(in the rows, 128 means zero)
Known rows, with every step that occurs:
pabu-zotu-ruvusol-febet-fekevib: [ 24 155 102 112 197 149 138 103 100  75 137 107 132 124  55 159 109 130
 166 164 112 125 121 167 122 188 120 135  92 210 123 121 122 153 115 137
 129  94 131 109 141 159 118 138 126  91 158]
fidimav-ruvusol: [115 141 148 117 175 122 131 113 133 118 132 119 156 124  81 130 108 159
 130 144 129 113  93 137 124 109 125 135 106 135 132 133 100 139 130 163
  97 142 144 144 121 114 107  98 118 124 108]
pabu-zotu: [ 87 121 116 134 128 132 138 112 123  83 137 106  97 145 106 133 117 133
 166 140 125 141 139 146 125 145 130 140 129 134 114 121 147 137  95 127
 130 112 118 100 131 121 134 142 134 122 122]
febet-pabu-zotu-ruvusol: [ 98 157 132 131 194 123 123  83 124  86 113 116 137 116 116 112 107 120
 142 151  62 142 169 155 125 150 102 104 121 151 134 117 118 172 113  94
 141 129 128 127 112 143 122 132 150 137 129]
kesol-fekevib-giban-ruvusol: [102 150 118 144  64  97 166 110  69 124 122 137 180 127 145 131 175 134
 114 154  93 142 185  73 107 161 154 117 148 112 161  55 145  83 116 121
 103 101 109 123 114 116 138 164 111 132 115]
zotu-ruvusol-fidimav: [112 166 139  94 169 138 115  91  86 118 138 117 140 105  68 140 139 134
 161 133  67 127 114 173 128 130 128 120 119 176 146 140 125 154 151 132
  99  93 150 144 123 166 124 135 150 134 139]
kesol-fekevib-zotu: [105 147 131 169  89 144 155 151 101  97 159 136 159 130 123 163 110 139
 110 145  97 111 160  71  97 164 139 119 157 136 136 106 148  71 121 106
 133 146  96 126 119 123 132 146 122 118 129]
ruvusol-teda: [146 114 117 107 137  90  81 121 131 140 114 129 139 138 128 147 132 111
 149  99 133 119  88  95 113 114 134 129 121 137 135 139 143 130 138 129
 125 116 156 121 132 146 113 148 137 117 146]
kesol-fekevib-teda: [128 139 127 168  87 124 133 119 109 105 135 136 157 135 166 142 141 136
 116 137  94 121 152  54 127 134 144 125 135 143 143 110 135  66 113 105
 118 110 114 121 104 115 131 157 112 120 168]
fekevib-fidimav-ruvusol-kesol: [154 135 163 124 193 109 134  92 123  91 122 110 153 118 104 168 125 139
 121 100 115  92  79 120 122 101 123 135 100 134 125 147 128 149 125 126
  66 154 129 164  99 120  73 100 159  64 153]
pabu-zotu-ruvusol: [ 70 144 132 124 145 127 133  91 102  86 134 103 115 135  69 131 113 140
 175 180  93 132 131 167 119 155 130 124 103 162 131 112 128 156 111 130
 110  98 121 111 132 129 132 133 123 113 133]
kesol-fekevib-febet-ruvusol: [ 46 121 157 168 119 107 151 148 104  93 127 131 171 113 182 173 112 140
 111 171  39 156 182  58 124 152 103  77 170 133 140  88 130 111 102  76
 128 137 136 150  91  93 105 131 118 125 143]
fekevib-febet-ruvusol-kesol: [ 59 122 147 169 188  95 114 109 105  92 109 109 148 110 178 159 138 115
 136 143  72 150 140  92 129 132  59  88 153 126 134 116 108 180 113  73
 112 156 146 170 103 103  88  93 146  85 177]
kuzu-zotu-pabu-febet-ruvusol-giban-fekevib: [ 31 173 155  94 252 116  93  99 101 106 146 102 137 149 111 146 119 172
 105 166  54 136 151 122 128 179 128 133 127 169 119 113 139 139 123  96
 178 162 143 134 145 193 122 142 185  85 118]
febet-pabu: [155 142 129 131 181 122 119 116 149 127 106 137 146 110 170 112 112 107
  97 106  90 134 163 117 135 129  99 108 144 128 131 132 116 145 125  94
 156 157 136 141 109 138 118 128 150 147 127]
zotu-pabu-febet-ruvusol-fidimav-fekevib: [ 81 159 118 127 227 160 102  70 103  76 128 107 137 108 108 150  75 156
 124 142  32 130 163 145 162 141 121 117 131 185 134 158 115 151 118 118
 124 138 169 142 102 160  89 152 161 131 132]
pabu-febet-ruvusol: [ 62 129 124 141 192 105 128 124 126 103 132 121 151 122 136 149 102 141
 123 160  85 154 159 152 158 135 126 112 123 148 141 129 132 167 102 112
 133 119 140 116 117 132 102 117 148 102 122]
febet-pabu-zotu: [118 135 115 137 179 125 128 102 143  87 119 116 122 126 150 120 106 113
 134 114  88 148 173 134 130 147 101 119 146 130 119 124 135 157  96  91
 158 147 121 113 110 132 123 141 154 140 120]
febet-pabu-zotu-fekevib-fidimav-ruvusol-giban: [143 169 125  98 215 143 132  99 118  55 121 109 142 139 124 163  84 161
  87 115  79 108 155 134 108 147  83 123 147 155 141  94 125 188  70 108
 116 173 128 137 118 146 103 136 173 102 111]
fekevib-giban: [136 143 121 143 117 103 124 122 121 138 116 143 171 133 146 114 157 139
 120 134 105 125 176 115 116 146 111 137 120  96 152  87 118 120 106 122
  97 115 100 111 124 121 130 138 126 107 124]
fekevib-fidimav-ruvusol-zotu-kuzu: [126 134 155  67 189 142 149 102 111  77 112 110 124 127  54 170 120 178
 140 130 105 120 100 120  88 122 149 109  85 133 138 135 135 175  99 125
  42 138  96 145 121 140  94 110 115  60 147]
ruvusol-kesol-fekevib-fidimav: [140 123 123 151 132 119 150 104 106  75 115 124 121 119 159 188 139  91
 117 103  98 111 108  79 114 132 146 129 161 138 125 141 165  90 125  89
 111 130 118 139  93 111 110 160 172  89 165]
fidimav-fekevib-febet-ruvusol: [ 79 119 143 163 126 104 116 124 104  86 109 130 160 107 138 157  97 165
 108 184  60 121 176  94 143 130  70  93 166 133 142  85 106 161  91 115
  99 162 148 179  79 116  85 111  84 126 151]
kuzu-zotu-ruvusol-teda-fekevib-febet-pabu: [ 47 166 180 101 175  67  73 105 131  93 108 136 179 133 110 170  96 124
 111 145  79 130 119 109  94 160 110  88 124 147 159  94 135 132 139  93
 133 167 132 172 129 175 115 129 127 101 168]
fekevib-zotu-ruvusol-febet-pabu: [ 92 187 145 133 214 127 120 116 102 126 151 127 177 104  59 136 115 140
 128 144  66 106 146 126  94 155  84 100  87 182 151 130 100 149 139  87
 117 151 114 151 123 172 105  84 152  70 162]
pabu-febet: [ 83 124 122 135 152 104 142 147 146 102 161 121 112 133 122 144 114 135
 111 122 130 147 140 162 139 127 147 145 109 149 137 139 147 135 116 125
 131  98 124 104 128 146 116 132 155 112 139]
teda-fekevib-fidimav-ruvusol-febet-pabu: [108 145 141 105 214 118 135 101 136 101 138 130 152 119 102 185  60 156
  74 110 100  95 129 138 129 115 102 105  98 176 134 118 123 121 101 122
  92 146 136 160  83 145  93 103 140  90 108]
giban-fekevib: [120 122 104 143 138 106 129 146 112 160 145 128 125 131 136 128 139 139
 104 143 105 104 155 117 125 141 125 135 120 149 115 105 144 138 122 124
 138 122 147 140 124 166 145 136 119 134  96]
pabu-febet-ruvusol-teda: [ 77 120 114 124 200  73  93 118 130 112 121 121 161 133 138 163 105 125
 136 134  93 146 128 122 147 125 131 111 117 151 148 138 146 166 111 115
 131 109 160 110 120 149  88 134 156  91 133]
teda-fekevib-zotu-pabu-febet: [ 47 159 123 175 165 158 126 114 121  86 183 121 131 146 111 163  34 153
  80 144 119 100 174 137 115 162 121 115  91 165 138 106 133 102 111 118
 128 148 100 130 137 155 140 121 127 107 113]
ruvusol-giban-fekevib-zotu-kuzu: [109 143 112 111 159 123 128 142  63 133 166 128  96 147  91 142 159 177
 103 167 109 108 166 106  74 167  91 130 164 157 139  80 151 156  96 110
 126 134 110 131 146 191 175 129 143  96 120]
fekevib-fidimav: [160 126 168 123 121 121 144 137 124 122 136 132 149 124 136 154 127 144
 111  98  98 110 147 107 126 120 138 114 103 125 122 121 151 126 114 102
  91 141 108 142 109 139  95 128 137  87 138]
fidimav-ruvusol-febet-fekevib: [ 65 152 115  98 230 144 133 126 134 108 129 123 173 111  65 161 100 152
 116 126 149 104  78 136 128 150 117 149  94 190 130 143  96 133 133 171
 118 138 155 140 130 143  85  99 123  98 142]
fidimav-fekevib-zotu: [140 142 118 167  90 141 121 129 102  96 142 136 149 122  73 143  93 157
 106 163 122  72 158 103 115 145 101 135 159 133 140 102 131 121 107 148
 104 174 105 153 103 148 115 123  87 111 132]
kesol-fekevib-giban-ruvusol-teda: [114 141 115 130  70  67 134 105  74 132 110 140 192 134 137 147 178 123
 130 132 100 135 158  48  94 152 157 115 142 117 165  63 153  81 124 120
  99  95 128 119 120 131 132 180 121 122 125]
febet-fekevib-giban-ruvusol-fidimav: [110 165  99 114 126 138 138 106  69 128 112 138 213 109 138 139 176 124
 110 106 114 123 180 110 126 194 124 133 143 140 155  68 145 143 129 145
 100 132 124 137 138 172 116 161 108 134 131]
fidimav-ruvusol-teda-fekevib-kesol: [ 92 125 118 132 161  93  77 106 127 127 147 115 163 138 114 172  87 119
 121 138 141 113  31 114 110 122 124 138 133 156 152 120 124  73 119 177
  83 140 180 155 128 131  97 111 104 133 106]
ruvusol-fidimav-fekevib-febet: [114 123 131 118 120 125 122 134 104  82 143 124 118 107 106 174 125 157
 126 104  69 125 147 125 127 125  97 131 174 159 138 116 147 140 108 126
  93 128 146 162  80 158  98 142 122 147 160]
kesol-fekevib: [112 126 118 140  98 130 152 132 118 102 130 138 129 126 146 157 119 121
 115 143 104 134 139  90 123 146 156 123 163 140 130 117 146  71 124 121
 145 113 125 122 110 111 138 166 128 146 121]
febet-ruvusol: [103 136 128 138 165 128 114 103 104 129  98 124 169 116 146 135 115 133
 139 168  79 134 150 112 152 139 104  94 149 125 129 118 109 158 118 113
 132 152 150 142 116 116 110 113 121 115 110]
ruvusol-febet-pabu-zotu-fekevib-kesol: [ 74 158  73 143 196 153 129 122 115  82 140 103 118 130 134 155 121  92
 119 113  98 153 105 141  96 174  88 133 151 191 138 140 119 106  84  97
 149 148 152 120 147 156 105 128 152  98 153]
zotu-pabu-febet-fekevib: [ 62 155 120 146 215 169 122 123 144  92 141 124 151 123 145 140  73 124
  84 118 114 126 153 134 143 177 143 129  87 180 130 142 116 128 138 120
 151 142 134 118 149 158 105 156 138 129 146]
zotu-ruvusol: [105 156 149 121 149 123 123 104 107 128 126 126 148 114  83 120 125 134
 138 169  92 121 123 151 123 132 131 111  97 158 145 122 107 147 147 130
 102 113 134 146 130 137 129 117 123 124 135]

Rows:
[ 54 132 104 158 177  86  91 119 115  98 147 126 173 145 121 190  61 137
 113 152 101 114 153 120 132 148 113 102 124 158 154 106 154 148  97 117
 122 131 137 120 125 160 106 125 139  80 118]
pabu-febet-ruvusol-teda-fekevib-zotu
[119 136 119 175 129 116 129 161  97 155 175 128 150 138 111 140 129 161
 102 150 101  81 179  94 100 160 107 131 110 146 121  93 149 135 118 112
 127 154 117 144 130 180 142 116 116 101 105]
giban-fekevib-zotu
[149 136 187 110 162 116 145 121 130 113 139 123 175 121  95 157 106 171
 112 114 103  93 114 116 127 105 136 120  81 131 128 124 128 134 113 136
  61 151 123 157 105 130  73 103 131  84 121]
fekevib-fidimav-ruvusol
[ 77 132 122 100 232 134 145 152 152  60 146 117 169 125  98 198  82 151
  85 107 119 104 126 137 132 152 155 149  70 170 137 121 161 177 104 141
  94 131 110 126 113 170  60 132 134  76 147]
pabu-febet-fekevib-fidimav-ruvusol-zotu
[132 161 132 169 130 172 112 103 101  96 138 126 152 121  77 131  78 162
 110 161  92  71 162  93 112 155 103 126 125 146 134 116 107 110 123 131
 109 193 114 160 116 146 108 130  95 112 140]
fidimav-fekevib-zotu-pabu
[121 135  87 166 135 103 137  92 106  86 103 133 142 128 163 154 164  87
 121 137 105 122 129  79 109 149 127 144 180 119 147 112 134  83 123 103
 121 107 105 117 105  91 136 164 166 109 159]
ruvusol-kesol-fekevib-giban
[139 133 138 129 140 155 142 151 125 105 123 146 192 114 165 169 106 124
  82  96 119  91 152  98 139 171 131 119 116 144 124 108 154 131 120 121
 116 165 113 145 123 157  91 149 108 106 142]
febet-fekevib-fidimav
[123 130 128  97 106  74 108  97  82 152 117 112 151 133 102 134 165 121
 153 105 148 138 101  95 106 120 151 113 106 131 144 104 148 149 149 139
 104 122 165 147 146 164 117 134 121 117 132]
giban-ruvusol-teda
[144 126 161 110 134  92 135 126 122  97 130 131 181 125 117 194 105 150
 116 107  82  98  97  60 109 116 169 118 117 146 138 124 156  80 117 125
  82 128 140 140  94 131  79 159 139  99 125]
kesol-fekevib-fidimav-ruvusol-teda
[ 85 147 145 138 200 141 124 110 144 101 155 108 116 131 125 124  92 139
 113 121  98 142 143 145 132 137 146 129  74 162 129 155 119 121 132 111
 135 121 133 117 143 144 114 139 161 120 142]
zotu-pabu-febet
[110 134 127  92 219  94 113 123 107 143 164 110 125 138  86 137 132 186
 102 158 109  99 108 131 116 117  99 157 129 168 125  95 119 159 116 161
 118 120 168 147 108 156 130 107 156 128  84]
fidimav-ruvusol-giban-fekevib
[ 97 153 101  90 122 111 149  83  58 116  93 119 130 136  81 114 204 150
 150 160 122 160 168 108  71 157 138 108 116  99 170  67 131 175 103 119
  60 105  84 119 152 145 147 136  91  87 145]
fekevib-giban-ruvusol-zotu-kuzu
[138 132 114 173 118 100 111 127 103 165 152 126 146 142 157 117 162 158
 103 136 102  91 166  76 129 125 110 141  88 156 130  94 133 128 109 113
 112 120 137 136 122 172 140 130 103 104 141]
giban-fekevib-teda
[ 97 123  90  74 167 158 133 107 109  86  90 111  64 135  75 145 145 134
 165 152 136 160 112 133  82 145 145 115 135 129 143 138 138 177 108 118
 104 111  92 112 148 141 151 140 106  97 161]
ruvusol-zotu-kuzu
[ 48 152 108 148 155 154 162 163 120  62 150 142 154 131 105 161  94 139
  84 141 150 131 172 143 110 200 137 124 134 165 155 123 150 149 101 121
 126 150  82 110 170 177 125 136 101  88 168]
pabu-febet-fekevib-zotu-kuzu
[ 56 152 104  97 156 128 155 116  76 135 128 116 156 113  85 146 156 123
 121 118 159 134 126 125 120 169 130 127 101 183 132 104 132 143 144 145
 127 127 153 145 147 173 114 121 109 105 152]
giban-ruvusol-febet-fekevib
[110 155 113 117  79 107 164  99  55 116 132 131 176 118 127 149 183 138
 130 122  69 146 180  85 105 164 157 124 164 129 158  71 157  86 118 120
  95  89 120 124 110 140 137 180 137 140 119]
kesol-fekevib-giban-ruvusol-fidimav
[ 26 167 142 103 209 115  66  75 129  78 111 115 156 155 114 174  65 140
 121 145  97 133 115 121 130 167 148 108 112 159 132 132 139 108 129 112
 163 167 141 132 152 167 113 150 148  83 135]
kuzu-zotu-pabu-febet-ruvusol-teda-fekevib
[109 147 139 110 132 103 138 101  69 100 128 112 142  91 116 144 152 148
 113  98  61 150 187 113 123 127  93 102 165 150 150  89 145 172 119 108
  95 150 163 194  83 179  98 131 122 156 151]
giban-ruvusol-fidimav-fekevib-febet-pabu
[117 143 146  79 210 113 114 109 117 116 150 111 133 134  79 138 124 175
 124 145 125 116  85 138 119 106 104 152 135 147 138 115 104 154 120 161
 109 126 151 142 110 124 118 100 165 129 108]
fidimav-ruvusol-giban
[130 130 100 132 124 148 106 116  91 102 153 116 123 105 116 160 141 114
 135 119  79 131  89 139 130 139 121 159 204 168 140 139 152  75 113 154
  96 141 171 160  98 166  97 150 121 161 139]
ruvusol-fidimav-fekevib-kesol
[ 85 127 131 115 222  78 122 139  97 118 168 118 143 134 147 174 123 176
  84 149  48 123 187 126 149 133 108 122 122 171 132  90 165 184  80  92
 121 110 149 130  96 180 100 133 188  80 103]
pabu-febet-ruvusol-giban-fekevib-fidimav
[ 49 169 124 170 162 119 161  77  64  74 158  92 133 124 106 156 132 112
 119 129 108 138 141  91  94 161 155 119 116 162 139 122 150 109 146  94
 121 142 127 148 138 142 116 136 165  93 164]
giban-ruvusol-kesol-fekevib-zotu-pabu-febet
[118 111  95 118 122  97  77 105 127 130 120 135 126 148 134 172  88 109
 120 116 158 104  98 104 118 121 129 120 136 147 142 109 153 110 126 147
 124 111 151 125 130 148 143 154 120 135 115]
ruvusol-teda-fekevib
[100 128 166 152 171  91 128 154 151 111 130 133 152 110 192 132 119 128
  90 103  68 155 187  94 116 129  72  87 133 119 141 107 117 157 113  60
 132 160 128 160 100 131  99 105 143 133 166]
fekevib-febet-pabu
[ 92 181 151  67 147 140 102  80  91  77 108 124 150 115  25 153 136 152
 151 159  75 116  95 162 120 159 149 141 163 167 141 132 141 127 145 150
 116 149 131 164 121 185 118 152 124 116 159]
kuzu-zotu-ruvusol-fidimav-fekevib
[ 75 146 110 149  97 159 149 113  91  82 138 139 113 143  92 156  79 151
 104 173 151 111 161 137  89 168 113  93 160 138 154  97 139 117  96 129
 100 154  77 132 154 145 177 118  75 108 116]
teda-fekevib-zotu-kuzu
[115 156 145  99 243 188 121 107 129  85 112 114 191 114 107 176  78 156
 100 106  96  78 114  88 116 166 132 122  57 166 119 123 124 160 131 133
  92 180 120 162 119 156  60 133 113  91 141]
febet-fekevib-fidimav-ruvusol-zotu-pabu
[121 137 124 129 208 115 122  80 128  95 111 106 130 121  92 145 125 119
 141 129 144 111  54 138 122 103 113 151 128 139 125 155 103 153 139 156
 101 141 150 153 116 106  97  94 151  99 141]
fidimav-ruvusol-kesol
[155 138 100 125  75  67 100  85  76 130  95 140 180 126  96 126 162 144
 121 148 120  99 158  84 111 134 125 133 142 116 166  56 134 132 113 164
  70 128 140 147 106 147 113 159  83 120 132]
fidimav-fekevib-giban-ruvusol-teda
[ 92 132 106 169 144 162 122 157 117 125 143 133 183 112 187 146 128  80
  95 133 132 128  96 110 132 192 114 145 163 154 135 117 136  74 123 140
 135 174 150 148 147 147  99 135  91 149 143]
febet-fekevib-kesol
[ 85 138 106 139 110 101 160  75  62 100 115 106 123 117 127 148 176  89
 136 130 138 148 111  95 108 139 155 124 163 140 135 112 149 113 145 119
 123 117 145 155 120 118 135 143 141 126 147]
giban-ruvusol-kesol-fekevib
[115 122 105 133 167 102 103 148  90 167 195 109 106 140 161 139 174 132
  97 149  94 125 110 112 105 151  95 165 170 167 129  86 154  93 103 122
 138 124 172 145 125 174 137 131 161 144 102]
ruvusol-giban-fekevib-kesol
[ 28 197 153 112 174 127 129  97 106  88 123 121 202 141 108 128 138 145
  98 130 119 140 168 121 114 214 163 134  88 138 144  90 136 112 139 123
 142 175 100 132 175 184 108 157 124  83 158]
kuzu-zotu-pabu-febet-fekevib-giban-ruvusol
[ 62 154 118 152 222 161  96  81  93  84 156  99 145 104 133 150  91 131
 122 148  22 149 126 143 154 152 118 123 150 190 141 157 120  99 107 117
 110 152 185 154 110 161  71 144 151 134 136]
zotu-pabu-febet-ruvusol-fidimav-fekevib-kesol
[115 144 156 107 191 156 144 100 117  76 130 106 152 125 102 185  88 164
 120 125  52 104 117  66  97 134 166 112  85 150 122 130 135 101 125 105
  86 137 119 146  91 123  80 153 144  95 126]
kesol-fekevib-fidimav-ruvusol-zotu-pabu
[103 184 125 103 100 160 122 127 116  80  95 132 150 156  97 154 120 140
  99 141 150 116 103 134  94 181 144 133 160 128 139 117 132 123 128 134
 157 190 104 140 187 157 140 149 109  88 149]
kuzu-zotu-fekevib
[ 56 131 125 175 220  66 123 115 108  96 141 106 118 116 151 145 131 122
 112 147  33 128 181 117 106 155  64 107 112 172 128  92 130 195 108  58
 130 131 147 164  97 165 120 117 158 106 154]
giban-fekevib-febet-pabu-zotu-ruvusol-kesol
[111 148  93 122 176 152 118 148 130  74 101 114 122 130 151 171 107 131
  87 114  89 140 157  99  76 155  79  97 133 140 154  96 119 209 103  78
 126 158 113 152 136 144 110 128 126 106 172]
ruvusol-zotu-fekevib-febet-pabu
